Known rows, with every step that occurs
zaga-seni-doref: +1.10 +1.37 -0.28 +0.65 +1.96 +2.60 +0.54 -0.48 -0.56 +1.01 -0.01 -0.21 -0.47 -0.39 +2.63 +1.67 +2.94 -0.45 +1.18 +1.50 -2.15 +1.16 -1.25
seni-lanit: +0.18 -0.90 -2.96 +2.03 +2.98 -1.95 -0.63 -0.39 +0.36 +1.58 +0.11 -1.71 +1.47 +3.34 +0.51 -1.81 -0.97 -0.74 +1.82 +1.14 -4.31 +0.93 +0.30
zaga-pibeb: +0.38 -0.30 -1.81 +1.94 +0.67 -0.40 +0.55 -1.62 -0.22 +0.93 -5.12 +1.22 +0.40 +0.83 -0.76 +0.62 -0.95 -0.79 +2.04 +2.28 -3.56 +3.52 +1.15
pibeb-naneme: -0.02 -0.95 -1.33 +0.14 +1.17 +0.77 -0.28 -0.72 -0.38 -0.92 -1.37 -0.59 +1.08 +1.81 -0.47 -0.75 -0.87 -1.66 -0.03 -0.22 -0.34 +2.54 +1.15
naneme-pibeb-pozu: +0.90 -0.59 -2.40 +0.70 -0.83 -1.64 +0.44 -1.35 +0.80 +0.92 -3.73 +2.34 +1.14 +2.60 -1.30 +3.00 -0.40 -1.42 +0.93 +0.90 +1.68 +3.56 +2.76
lanit-seni-doref-pibeb-pozu: +2.02 +0.26 -0.18 +0.06 -1.03 -1.38 -0.81 +0.32 -0.33 +0.26 -1.92 -0.24 +0.30 -1.56 +0.50 +2.13 +2.82 -2.18 -1.63 -0.31 -1.13 +1.65 -0.12
zaga-seni-lanit-pibeb: -0.84 -0.04 +0.35 -0.40 +3.47 +1.62 -0.83 +0.93 -0.05 +1.25 -0.77 +0.97 +0.26 -1.40 +1.78 -1.04 -0.45 -0.42 +2.40 -0.12 -2.24 +0.30 +1.66
pibeb-zaga-seni-lanit: -0.81 -0.62 +0.27 +2.02 +1.86 +0.33 -0.33 +0.62 +0.80 +0.75 -4.49 +2.01 +1.05 +1.23 +1.92 -1.15 -1.80 -0.97 +1.46 +0.69 -3.59 +2.24 +1.43
naneme-pibeb-doref: +1.44 -0.58 -2.47 +1.43 -2.32 +0.01 +0.78 -1.07 +0.35 +0.68 -1.38 +1.02 +1.41 +3.19 -1.71 +1.29 +0.37 -1.09 +1.22 +0.66 +5.48 +3.31 +0.90
lanit-pibeb-doref-seni-pozu: -0.43 -2.03 -1.69 +0.64 +0.23 +1.11 -0.40 +0.96 -0.38 -1.36 -1.72 -0.40 +0.92 -1.95 +0.37 -3.95 -1.73 -2.06 -0.57 -3.09 +2.85 +0.60 -1.83
seni-naneme-pibeb: +1.86 -0.72 -3.28 -0.10 +1.05 -2.62 +0.83 -1.57 -0.57 +1.60 +0.18 -0.32 +0.31 +1.84 -0.31 +5.84 +1.82 -1.04 +1.69 +1.83 +0.22 +1.31 +2.31
naneme-pibeb-doref-seni: +0.48 -1.26 -0.56 +1.06 -2.28 +0.75 +1.00 -2.42 +1.30 -0.04 -1.06 +0.17 +1.85 +1.98 -0.90 +2.09 -1.23 -1.29 +1.30 +0.76 +5.86 +2.46 -0.65
zaga-seni-doref-pibeb: +1.13 +0.85 -0.11 +0.35 -0.67 +0.97 +0.69 -1.62 +0.30 +1.70 -0.22 +0.18 +0.05 -1.29 +2.77 +2.36 +2.90 -0.34 +0.97 +2.51 -0.04 +1.61 -1.44
zaga-seni: -0.85 -0.21 +1.47 +1.54 +2.30 +2.82 +0.75 -1.37 +0.32 +0.55 -0.69 +0.02 +0.39 -0.10 +1.09 -0.01 -0.66 -0.64 +1.69 +1.65 -3.44 +2.14 -0.12
pibeb-lanit-seni: -0.21 -0.84 +1.48 -0.36 +2.43 +0.27 +0.48 +0.87 +0.38 +0.08 -0.78 -0.82 +0.81 +0.70 -1.06 -0.46 -1.18 -1.47 +2.50 -1.35 -3.08 +1.73 +3.24
seni-doref-pibeb: +2.61 +0.39 -3.57 +1.81 -1.33 -2.95 +0.24 -1.94 -0.05 +1.70 +0.01 -1.18 +0.41 +1.19 +1.19 +1.91 +3.59 -1.07 +0.31 +1.87 +0.77 +1.56 -1.67
seni-lanit-pibeb: +0.50 -0.51 -3.12 +0.94 +3.27 -2.18 -1.46 +0.89 -0.49 +1.17 -0.53 -0.28 +0.62 +1.08 +0.12 -1.77 -0.03 -1.13 +1.88 -1.04 -1.63 +0.20 +1.80
pibeb-zaga-seni-pozu: -0.88 -1.32 -0.32 +2.05 +1.35 +0.37 +0.54 +1.05 +0.39 +0.19 -5.00 +1.67 +0.60 -0.23 +1.87 -4.42 -2.05 -1.54 +0.12 +0.06 -4.51 +2.77 +0.74
zaga-seni-doref-pibeb-lanit: +0.65 +0.68 +0.04 -1.37 -0.85 +1.26 +1.29 -0.72 +0.88 +2.04 -0.83 +1.01 +0.20 -0.98 +2.85 +2.88 +2.08 +0.03 +2.51 +1.65 +1.30 +1.61 +0.37
naneme-pibeb: +1.42 -0.34 -2.20 +1.54 +0.11 -2.20 +0.94 -2.29 +0.62 +1.55 -0.65 +0.31 +0.96 +3.22 -1.53 +1.65 +0.54 -0.99 +2.44 +1.92 +1.11 +2.77 +2.34
lanit-seni-naneme-pibeb-zaga: +1.88 -0.73 +0.24 -0.07 +1.01 -2.47 -0.07 +0.58 -0.82 +0.21 -2.39 +0.61 +0.12 -0.23 -0.96 +4.42 +1.42 -2.34 +0.25 -0.35 -1.52 +1.60 +3.88
pibeb-lanit-seni-zaga: +1.57 -1.65 +0.13 -0.90 +2.62 -1.76 +0.33 +1.60 +0.14 +0.54 -0.86 -1.60 +1.29 +0.62 +0.17 +0.76 -0.69 -1.79 +2.12 -1.84 -4.84 +1.45 +3.33
lanit-seni: +0.51 -0.58 +1.60 +1.89 +2.71 +0.04 -0.39 -0.21 -0.49 -0.44 +0.14 -2.03 +0.61 +0.09 -1.27 -1.32 -0.11 -2.06 +0.35 -0.36 -5.02 +1.52 +0.82
lanit-pibeb: +0.78 -0.24 -2.01 +1.92 +2.33 -1.10 -0.55 -0.22 -0.94 -0.13 -1.22 +0.24 -0.05 +0.07 -1.04 -0.66 +0.67 -1.71 +1.24 -1.55 -0.05 +1.34 +1.40

Rows
+0.04 -0.55 -1.37 -0.77 -0.06 +1.10 -0.01 -0.79 -0.56 -0.29 -5.92 +1.91 +0.64 +0.13 -0.66 +0.51 -1.38 -1.07 +0.99 +1.24 -1.10 +3.83 +2.42
zaga-pibeb-naneme
+2.07 -2.01 -1.76 +0.55 -2.07 -1.08 +0.89 -1.76 +1.12 +0.38 -1.24 -0.49 +2.24 +1.89 +0.25 +3.26 -0.73 -1.53 +0.95 +0.31 +4.14 +2.21 -0.60
naneme-pibeb-doref-seni-zaga
+2.46 -1.12 -0.48 -2.07 +0.68 -3.02 +0.89 +0.67 +0.77 +1.72 -1.06 +0.13 +1.29 +1.55 -0.82 +2.97 +0.20 -1.47 +3.30 -0.57 -0.58 +2.11 +5.58
naneme-pibeb-lanit-seni-zaga
-0.28 -2.30 +0.05 -1.16 -0.53 -2.60 +0.60 +0.55 +1.26 +1.36 -0.97 -0.90 +1.50 -0.88 -0.15 -3.45 -1.81 -1.47 +1.43 -0.28 -2.25 +1.87 +2.45
doref-pibeb-lanit-seni-pozu
+2.50 +1.01 -0.18 +1.02 +2.32 -0.20 -0.57 +0.68 -1.38 +0.08 +0.77 -2.22 -0.34 -0.17 +0.29 +0.41 +3.55 -1.91 -0.16 -0.53 -3.66 +0.58 -0.30
lanit-seni-doref
-0.09 -1.47 +1.38 -0.33 -0.79 -1.83 +0.66 -0.78 +1.42 +0.97 -0.94 -0.37 +1.45 -0.17 -0.93 +0.31 -1.12 -1.43 +2.03 +0.13 -0.48 +2.25 +2.65
doref-pibeb-lanit-seni
+1.83 -0.71 +0.06 -1.03 -0.06 +0.30 -0.06 +0.84 -1.13 +0.01 +0.16 -0.55 +0.38 -0.55 -1.14 +4.27 +1.72 -1.90 -0.18 -0.57 +1.37 +1.21 +1.93
lanit-seni-naneme-pibeb-doref
+0.75 -0.56 -2.25 +1.78 -0.13 +1.14 -0.65 +1.02 -1.20 -0.97 -2.00 +0.93 +0.41 +0.03 -1.17 -1.08 +0.52 -1.79 +0.02 -2.79 +4.31 +1.85 +0.00
lanit-pibeb-doref
+1.89 -0.90 -3.31 +0.96 +0.11 -3.62 +0.68 -0.77 -0.41 +1.06 -3.35 +1.61 +0.36 +2.13 -0.25 +5.71 +1.31 -1.66 +1.09 +0.93 +0.93 +2.19 +3.17
seni-naneme-pibeb-zaga
-1.09 -1.19 -0.09 +0.60 +2.63 +1.95 +0.81 +0.25 +0.22 +0.99 -0.75 -0.65 +0.50 -1.00 +1.99 -4.67 -1.59 -0.79 +0.90 +1.09 -5.60 +1.64 -0.39
zaga-seni-pozu
+1.11 -2.23 -0.99 +1.10 +1.23 -1.82 +0.71 -2.55 +0.67 +0.42 -3.99 -1.17 +1.56 -0.52 +1.61 +2.85 -2.23 -1.44 +1.48 +1.55 -4.95 +1.97 -0.99
doref-seni-zaga-pibeb
+0.14 -0.24 -0.21 +0.46 +2.06 +0.42 -0.40 +1.40 -1.33 -0.50 -4.67 +3.14 -0.79 -2.68 +1.23 +2.98 +0.83 -1.78 +0.57 -1.89 +0.00 +1.23 +2.62
lanit-pibeb-zaga-seni-naneme
+0.47 -0.33 -0.04 -1.38 -0.45 +3.05 +1.15 -0.33 -0.37 +0.92 -0.70 +1.50 +0.29 -0.76 +1.27 +5.49 +1.13 -0.42 +1.25 +1.42 +2.94 +1.74 +0.95
zaga-seni-naneme-pibeb-doref
-0.15 -0.57 -2.00 +1.14 -0.23 +0.13 +0.10 -0.67 -0.05 +0.24 -8.18 +3.25 +0.57 +0.25 -0.58 +1.99 -1.77 -1.15 +0.53 +1.26 -3.08 +4.35 +1.60
zaga-pibeb-pozu
+0.38 -0.57 -2.09 +1.83 -1.73 +1.80 +0.42 -0.42 -0.52 +0.04 -5.86 +1.94 +0.87 +0.84 -0.88 +0.19 -1.02 -0.80 +0.88 +1.03 +0.81 +4.03 -0.21
zaga-pibeb-doref
+0.03 -0.76 -3.25 +0.19 +2.44 -1.69 -1.91 +1.77 -0.27 +0.59 -3.30 +1.55 +0.80 +0.52 +0.24 -0.62 -0.82 -1.51 +0.59 -1.93 -1.13 +0.94 +2.21
seni-lanit-pibeb-pozu
-0.50 -1.16 +1.06 +2.61 -2.09 -0.96 +0.70 -1.93 +1.53 +0.71 -4.74 +2.36 +1.21 -0.30 +1.00 +0.52 -1.16 -1.32 +0.67 +1.81 -0.03 +3.62 +0.62
doref-pibeb-zaga-seni
+0.58 -0.68 -3.12 +1.94 +2.24 -3.21 -1.60 +1.71 -0.31 +0.63 -4.03 +1.62 +0.70 +1.39 +0.15 -1.88 -0.55 -1.72 +1.30 -1.93 -0.92 +1.08 +2.69
seni-lanit-pibeb-zaga
-0.76 -2.10 -1.51 +0.66 -1.47 +1.83 +0.73 -0.48 +0.31 -0.35 -5.60 +0.56 +1.40 -1.17 +0.64 -2.72 -3.30 -1.09 +0.22 +0.71 -0.57 +2.84 -2.00
zaga-pibeb-doref-seni-pozu
-0.93 -1.77 -0.48 +1.70 +2.92 -0.98 -0.22 -2.23 +1.47 +0.56 +0.52 -2.73 +1.94 +1.70 +1.40 -0.59 -2.83 -1.06 +1.77 +1.19 -3.60 +0.01 -1.71
doref-seni-lanit
-0.63 -0.44 +1.18 +2.95 +1.01 +1.24 +0.48 -0.40 +0.47 -0.23 -4.94 +2.27 +0.58 +0.59 +1.04 -0.24 -1.24 -1.38 +0.93 +0.47 -2.55 +3.20 +1.00
pibeb-zaga-seni
+1.80 -0.50 +0.26 -0.92 +1.86 -1.53 +0.09 -0.14 -0.94 +0.74 +0.75 -1.14 +0.04 -0.51 -1.02 +4.54 +1.83 -1.83 +0.83 +0.45 -2.14 +0.77 +3.11
lanit-seni-naneme-pibeb
-1.10 -0.19 +0.64 -2.54 +2.86 +2.80 -1.22 +1.66 -0.37 +0.30 -1.40 +1.49 +0.41 -1.95 +1.91 -1.12 -0.73 -0.70 +1.57 -0.96 -0.26 +0.55 +2.72
zaga-seni-lanit-pibeb-naneme
+0.93 -0.42 +0.78 -1.60 +0.48 -1.20 +1.01 +0.00 +0.96 +1.30 -0.88 +0.84 +0.85 +1.58 -1.98 +1.84 -0.25 -1.17 +3.64 -0.13 +1.06 +2.36 +5.50
naneme-pibeb-lanit-seni
+0.79 +0.69 +0.25 -1.80 -1.25 +2.17 +0.27 -0.94 +0.03 +0.80 -0.86 +0.74 +0.20 -1.81 +2.92 +2.28 +2.61 -0.64 +0.16 +1.68 +1.96 +1.83 -0.45
zaga-seni-doref-pibeb-naneme
